Each row comes from the steps of one path. Every step used is in the known rows, and no mark comes twice. Write the path behind each row, first mark first.
Known rows
K, R: [ 42 -14  24 -30  16 -15 -35  18  -5   6 -47 -24 -17  25 -51  -8  13 -38
 -16  20   4  37  -6 -36 -22 -18  59 -25  20   4 -82  -9  -4 -56   2 -15
  75]
W, R, A, N, L, V, T, H: [ 11   7  33  21  30 -32 -28 -27 -62 -17  46  40  -7  16 -13  -8 -42 -86
   4 -13 -77  -5  41   0 -16  14  15  -6 -28  63 -43   6 -31  -5  42 -23
  15]
C, D, K, R, A, T: [ 90 -19  35 -18  69 -11 -36  25 -21  19  24  -5 -60 -10 -48 -16   8 -23
 -49  33   5  57 -14  -1 -51  22  36  13  25 -27   6 -14 -33 -54  13  57
  30]
N, A, T, V, L, D, K, R: [ 29  -7  19  20   2  28 -64 -30  -8   5  19  20  20  69 -11 -40   8 -16
  -9  47  68  -2  62   1 -59   4   6 -47  29   5   4 -57  47 -29 -26  28
  31]
A, T, V, L, D, K, R: [-10   4  22  -4  13  -7 -62 -47   8  26  13   8  18  35 -26 -40  44   8
 -33  50  66   3  41   0 -27   2  39 -22  26  10 -41 -70  -5 -34 -46  62
  38]
D, K, R, A, T, H, X: [ 40 -47  -4 -25  54 -14 -62 -57 -23  42  42 -37 -37   5 -35   5  50 -42
 -25  46  -6  67  17 -37  13  34  22 -28  18   4 -47  -5 -30 -48  54  29
  40]
N, A, T, H, X: [ 35  -6  -2  10  23  16 -44 -67 -15 -10  74  38  26  49 -17 -38  29 -49
   5  39  -5   5  29 -19 -54 -43  15 -35  21  -1   4  -8   5 -12  43  12
  37]
T, V, L, N, P: [-42  42   6  19  12 -14 -64 -23  39   6 -36  20 -45  37 -10 -11 -21  41
   0  17   1 -33  32  20 -51 -20  60 -19  22  45 -52  -8  12   9 -33   1
  19]
H, T, A: [  9  19  64  30  -1  -9  -9 -43  -5 -12  19 -23 -34  32 -35   7  35  -2
  30  27  13  61 -15   8 -33 -57  33 -62  71  22 -35  44   8 -27  31   6
  18]
V, T, H: [ 24 -55  55  42  11   4 -54 -52  25   4 -19  25 -69  36 -40  -7   0 -39
  38 -13 -43  -3 -13  12  -1  -5  41 -33 -32  19 -52  25 -37  -1  23  63
  16]
C, D, K, R, W: [ 98 -14  69  -4  79  -4 -28  47   4  16  -1   6 -90  -2 -77  -3  -2 -16
 -24  39  32  57 -29 -21 -52   9  37  13  20 -25  -4  -2 -41 -28  15  31
  24]
N, L: [ 57 -16  33 -22   3 -13  -3 -28  -3   0  -8  14  -5  13 -24   3  11 -59
 -23  15 -16  34  11  -2 -26 -20  31 -24  12  31 -11  18  -1  -8  25 -97
  21]
V, T, A, N: [-39 -40  43  38  64  44 -52 -34 -14 -47 -35  10 -29   6 -42  23 -10   1
  30 -40  28  40 -14  16 -45 -41  47 -40  -8  26 -68   4   9 -18   7  50
 -14]
C, D: [ 86  22  46   1  44 -27 -10  35  17 -14  10  35 -51   8 -51 -19  -5  -6
 -13  27 -21  31 -40  11 -65 -33  39  14  22 -24   4  -1 -34 -16   9  20
  35]
R, A, T, H: [ 12  -9 -40  -8   5 -43 -78 -82 -35  20  82  15  25  17 -11 -61  44 -89
 -19  12 -60  20  17  18 -18 -12  58 -41  33  53 -41  40 -65 -20  28  61
  30]
D, K, R: [ 53 -44  51 -19  49   4 -49  25   1  28 -27 -30 -70  34 -69  27  24 -35
 -16  37  31  69 -15 -24   1  26  40   0  10   0 -44   1 -16 -39  21 -10
  54]
T, A, N: [-61  20  19   1  66   9 -44 -15 -28 -53  -2   6  33  15 -27  18  13  -2
   3  -2  41  64 -22   3 -61 -42  38 -30  15  37 -34  11  -9 -24  28  -3
 -16]
X, H, T, V: [ -2  51  65  69 -50 -36 -55 -10  21  51  21  30 -16  17 -13 -26  -1  50
  10  16   8  26  11   7  -3 -62  17 -20  46  -1   9  37  19   4  10  -7
  63]
H, T: [ 40  17  70  24  -7 -25  -8 -24  11  11  19 -16 -46  24 -54 -16  23 -32
  29  33  -4  62 -20   7   1 -59  55 -45  75  15 -25   7  -4 -10  23  -5
  66]
N, L, V: [ 58  15  20   9 -29 -22  -7 -26  13 -23  -5   5  23  26 -39  -1  -5 -53
  16  29 -29  12  38  -9   6   4  28 -20   0  31 -11  23  13   3  11 -89
  32]
C, D, K, R, A: [103 -16  43 -10  61 -18 -35  40 -11  13   1 -11 -85   0 -48   3  -5 -16
 -34  34  -3  61 -20   1 -44  32  23   6  19 -20   1  -3 -27 -45  22  34
  28]
N, P: [ 18   8  15 -10  12 -27 -33 -22 -16   7 -23  27 -75  31 -42 -23 -26 -57
 -22  -3 -30  22 -10  -2 -39 -37  78  -2  40  39 -40  44 -34   1  39 -46
  61]
D, K: [ 48 -29  40   5  56   1 -48   4   9  20  10   0 -84  44 -70  33  32 -41
  -3  33  16  67 -24   8  -4   4  37  15  16  10 -21  21 -37   2  21 -12
  39]
P, N, A, T, H, X: [ 31  35 -30  43  65  36 -72 -76   2  23  52  37 -11  60 -43 -58   4 -32
   2  21 -29 -12  46 -60 -38 -48  -6  -8  37  14  23 -24   6 -38   7  12
  38]
V, T, A: [ 10 -57  43  48  41  35 -54 -40   3 -33 -29   9 -68  30 -42  20  14  -2
  34 -28   4  15  -8  16 -49 -37  38 -42  -6  16 -84  48   5 -24   3  50
   4]
X, H, T: [ 21  26  63  58 -28 -21 -35 -16  19  39  16  40 -18   4 -30 -50  -7  13
  13  10  -3  52   1  -6  -4 -74  32 -12  62 -17 -13  34   4   1  22 -16
  83]
V, L, D: [ 33   6  19  30 -11  -4 -34 -47  48 -24 -28  42  -9  30 -20 -65   8 -20
  22  37  11  23  20   0 -33 -21  46 -41  43   9 -93 -55   0  12 -16   7
  57]
R, K: [ 29 -23 -31  39  18 -49 -29  -7  45  -6  -7   8  -4  13 -39 -32  15 -73
 -10   6   6  47 -10  38 -66 -43  17 -16  43  15 -47  32 -48  -9  44 -48
   5]
P, N: [ 31  40 -17  37  58   4 -69 -18  25  27  -9  21 -57  57 -72 -35  -3 -29
   1   5 -34   6   6 -38 -19 -43  30  17  41  31 -24   7 -22 -34 -26  -8
  51]
D, K, R, A: [ 59 -49  13 -15  43 -11 -69   8 -19  30  -5 -46 -68  21 -48  16  24 -55
 -22  26   3  73   5 -13   3  38  38 -20  23  20 -55  21 -16 -44  26   2
  47]
C, D, K, R, A, T, V, L: [ 66 -19  41  -4  64 -11 -43   9 -12  30  11  -6 -75  -3 -21  -3  12  23
 -42  29  34  30   8  10 -55  33  27  -4  20  -5 -12 -43 -16 -47 -27  67
  22]
K, D: [ 66   8  13  25  18 -32 -26  34 -10 -25   8  -1 -45  41 -57 -12 -10 -47
 -42  -4  13  30 -22  17 -31 -24  58  34  46 -11 -58 -21 -11   2  74   6
  29]
P, N, L, V, T, H, X: [ 41  25  -4  60  27  14 -47 -95  37  15  -9   8 -31  30 -52 -17 -21 -14
  37  11 -70 -22  67 -69  28   1 -19 -11  -4  29   1  -6  17 -16   9 -38
  16]
C, D, K: [ 95  -1  67   5  68  -7 -19  42  15   8  16  26 -96  13 -63  12   1  -8
 -17  38   7  59 -45  16 -46  -1  21  36   9 -31  26  -1 -40 -12  17  23
  18]

Write each row's path
[ 23  -3  22  59 -14 -16 -45 -69  48 -23   5   9 -20  37 -60  -5  -3 -14
  88  29 -52 -17  21 -25  40   0  26 -24 -22   6 -63  13  -6  22  28  43
  46]
L, V, T, H, X
[ 71   1  15  44  48 -64   9  51 -21 -15  25  42 -47  34 -47 -18 -16 -92
 -59  -6  -7   9  -3  31 -97 -36  -3  61  42  -5 -69   4 -49 -12  90 -55
  17]
W, R, K, D
[  9  25  85  48 -22 -25 -39 -42  35  38   3 -32 -53  31 -37 -21  15  15
  33  65  59  32  28 -10   3   3  32 -84  70  27 -37 -38  19  -8 -17  25
  29]
H, T, V, L, D, K, R, W
[-17 -37  59  38  44  53 -48 -52  -5 -43 -34  10  -6  -6 -39  17 -20 -11
  18 -11  37  56  16  16 -29   9  12 -51 -18  13 -20 -10  24 -13  33  22
 -47]
V, T, A, N, L, D, K
[ 50  31 -17  56  53  37 -78 -11   5  13   1  26 -51  82 -53 -38 -25 -43
  12   3 -25  -1  31 -33 -48 -41   7  -9  39  28  12   6  19 -33 -22 -27
  44]
P, N, A
[  36  -18   20  -15   37  -15  -54    8   -7    8  -21  -11  -24   15
  -71  -31   17  -69   -6   19   29   29    0  -54  -36  -26   88  -44
   39   17 -102   17  -29  -37    2   -7   63]
K, R, W
[ 56 -28  36  34 -21   2 -13 -41  14 -25 -24  10  -9  19 -49   7 -20 -46
  34   5 -30   3  43  -3   9   2  29 -30 -17  29 -28  15  25   6   0 -58
  24]
N, L, V, T
[-18  27   6 -10  17 -28 -65 -32  -7  20  59  18  23  39 -35 -20  51 -13
 -29  29  28  -9  10  17 -36 -51  62  -3  29  24 -15  -6 -32 -21 -36  44
  37]
A, T, V
[  0  15 -20  -8  14 -26 -64 -45 -29 -11  35 -11  42 -26 -15 -29 -19 -80
 -15  17 -14  90  35  18   0  24  30 -53  33  43   8 -17  -6  -2  49 -37
 -14]
R, A, N, L, D, K
[-42  25  -6  -5  43   1 -60 -48  18   7  23  33  23  24 -30 -42  31  21
 -21  30  30 -19  31  23 -53 -53  74   0  32  22 -48 -39 -10 -15 -58  61
  33]
A, T, V, L, N
[ 29  16  16  15  31 -40 -52 -32 -47  19  86  51 -34  38 -15 -33  28 -56
 -37  33 -16 -13  49  20 -53   0  16  13  34  31 -63 -10 -38 -16  -4  20
  44]
W, R, A, T, V, L, D, K
[ 50  29  -1  20  47  16 -44 -39  10  30 -17  20 -41  33 -51 -25 -14 -44
 -23  -3 -40  10  34 -41 -21 -24   6   2  26  46  11   2  -1 -32 -15 -75
  25]
P, N, L
[ 72   7  44  -8  54 -11 -16  36 -18  -8  -6 -19 -22 -23 -41   9 -44 -16
 -20  31   4  66   8 -13 -20  55  16  -2   0  -6  35 -33  -4 -33  24  -7
   2]
C, D, K, R, A, N, L, V
[-58  36  19 -21  55 -15 -32  -3 -33 -17 -22  25  -8  -9 -44 -20 -55 -50
 -17 -12  16  63 -19  -8 -30 -37  89  -3  30  51  -9 -31 -32   8  39 -39
  39]
A, N, P
[-51 -35  43  33  60  38 -50 -41 -26 -42 -45  14 -52   2 -37  13 -37  -5
  20 -48  22  33  -9  14 -50 -32  56 -37  -1  35 -60  15   7 -15  20  35
  -9]
V, T, A, N, P
[ 51 -25  44  37 -31  -4 -16 -63  20 -14 -19  11  -1  25 -31   1 -21 -51
  41  10 -53 -14  43  -5  22  25  14 -38 -37  39 -12  24  10  12  23 -41
   5]
N, L, V, T, H
[  4  37 -24   0  43  39 -62 -30  20 -29  28  49  62  41 -56 -66 -23 -53
   4  47 -35  -3  37  15 -64 -35  57  -5  13 -12  11  11   7 -14  31  52
   3]
L, N, A, T, H
[ 22  25   5  -6  34 -56 -49 -10 -69  16  98  43 -25  37 -18 -18  34 -66
 -44   9 -44 -22  26  19 -64 -37  34  19  32  36 -61  29 -51 -32   0  10
  57]
W, R, A, T, V
[-24  38  23  -7  26  -7  -7  -7 -12 -42 -10   6  70 -11 -43  -1 -42 -46
  13  12  18  54  20 -11   6 -13  49 -15   1  47  10 -48   4  14  19 -72
  14]
A, N, L, V
[ 49 -18  31  33 -21  -6 -11 -84  28 -20  -1   4   2  11 -30  10  -3 -29
  44  24 -53  -5  46 -28  29  12   1 -43 -27  17 -24   8  20  18  39 -55
  15]
N, L, V, T, H, X
[-47  41  66  18  22  -5  -4 -42 -32 -21   1 -19 -18   6 -32   1 -19  -7
  16   6  27  78 -14   5 -36 -57  57 -55  69  47  -6  11   7 -20  52  -9
  10]
H, T, A, N, P
[  0   2  -3 -22  36 -27 -34 -95   2  17  79  31  29  11 -33 -42  67 -34
 -16  44 -19  18   5 -31  -9 -49  40  -6  20  -1 -32 -21 -53 -17  40  44
  47]
A, T, H, X
[ 32 -10  24  62  -7  -4 -49 -19  33 -31 -19   7 -30  47 -78  -8 -18 -30
  76  11 -28  -9  18   3  24 -13  57 -13  -5  11 -71  19   4  14 -18  37
  60]
L, V, T
[-37  10  19  59  11  11 -49 -36  -7 -57 -36  11 -11  22 -59   7 -50 -12
  68 -16  -2   2  22   7  -9  -7  59 -24  -8  40 -55  23  15   8  10  31
  14]
L, V, T, A, N, P
[ 42   6   2 -13  52 -41 -31 -14 -73   5  87  51 -27  27 -35 -35  24 -96
 -43   5 -52   2  21  10 -62 -47  48  23  38  29 -79  29 -60 -29  13   3
  73]
W, R, A, T
[ 40  27 -27  43  64  47 -73 -33 -17  17  29  41 -21  72 -59 -64 -11 -51
  -4   4 -10  -8  41 -30 -56 -52  18   3  51  24  15 -13  10 -40 -30  11
  49]
P, N, A, T
[-10  -5 -39 -26  23 -14 -75 -34 -16  12 -12 -31  28   2 -12 -51  10 -14
 -33  16   0  11  56  -9 -39  -4  76 -50  43  27 -98 -25  10 -66 -34  54
  45]
K, R, A, T, V, L, N
[-25   6  37   9  27  14 -14 -19 -11 -42 -27   6  45 -22 -49  -3 -53 -39
  25  -6  16  47  20  -7  12  -9  50 -28 -15  39  -5 -50  16  13   8 -49
  10]
A, N, L, V, T
[ 49  48 -11  42  21   7 -43 -38  23  12 -11  13 -13  48 -62 -26 -27 -38
  11  15 -49  -6  55 -50   6  -9   5   6  21  47  11   7  13 -21 -22 -70
  30]
P, N, L, V
[-29   2  20  64  19  15 -48 -29   8 -67 -24   4   7  32 -67  15 -26  -3
  80  -5   8   7  15   5  -2 -12  48 -29 -10  28 -62  13  18   3  -5  51
  13]
L, V, T, A, N
[-41  43  60  59  -2  -1 -37 -23 -10  10  11  35  21  -8 -14 -30 -14  41
  11  -2  26  72   2  -7 -26 -74  24 -26  53   2  -1  29  20 -11  37  -7
  35]
X, H, T, A, N
[  6  -2 -27 -16 -21 -35 -78 -51 -18  14   1 -24  38  11   3 -65  22 -27
 -31  29   8   9  56 -14 -27  11  52 -67  46  26 -89 -37   5 -62 -28  50
  52]
K, R, A, T, V, L, D
[-37  22  34   0  38  18 -34 -37 -21 -48   0   3  54  -2 -22  22   2 -15
 -14  26  43  83   8   1 -46   7  -5 -35   4  31  17  -5  12 -18  56 -39
 -58]
T, A, N, L, D, K
[-50  47  61  54  -7  -7 -37 -34 -23  15   2  40  -3 -12 -14 -36 -39  32
  -4 -11  20  67  10 -10 -34 -73  34 -23  56  11   0  37  18  -7  51 -25
  36]
X, H, T, A, N, P
[ 65  -2  43 -15  82 -12 -28  50 -19   4  -4 -15 -54 -23 -46   3 -22 -12
 -33  25  16  79 -27  -1 -39  28  34   2  15 -17  13 -33 -25 -41  24  34
  14]
C, D, K, R, A, N
[-36  27  13  23  -4 -31 -86 -25  12  10 -15 -26   5  24  10 -14   1  23
  -1  37  47  19  42   9 -10  42  19 -61  19  48 -39 -68  15 -12 -31  24
   6]
T, V, L, D, K, R, A, N
[  2  41 -39  -4  51  38 -55 -56  27 -33  46  39  62  23 -56 -54  -9 -27
   6  56 -35   8  41  -6 -59 -53  39 -10  29 -30   0  -6  19 -11  51  36
  11]
L, N, A, T, H, X
[ 16 -33  13 -22  68  -4 -64  10 -32  20  -8 -50 -37   3 -47  16   2 -53
 -24  22  25  92   1 -11   6  39  48 -24  17  26 -39 -12 -16 -40  29  -1
  34]
D, K, R, A, N
[ 15  16   6  31 -14  17 -61 -45  -8 -14  39  44  37  67  -2 -60  10 -20
   6  42  45 -17  54  19 -72 -32  17 -50  37  17   4 -42  37  -7 -29  27
  30]
N, A, T, V, L, D
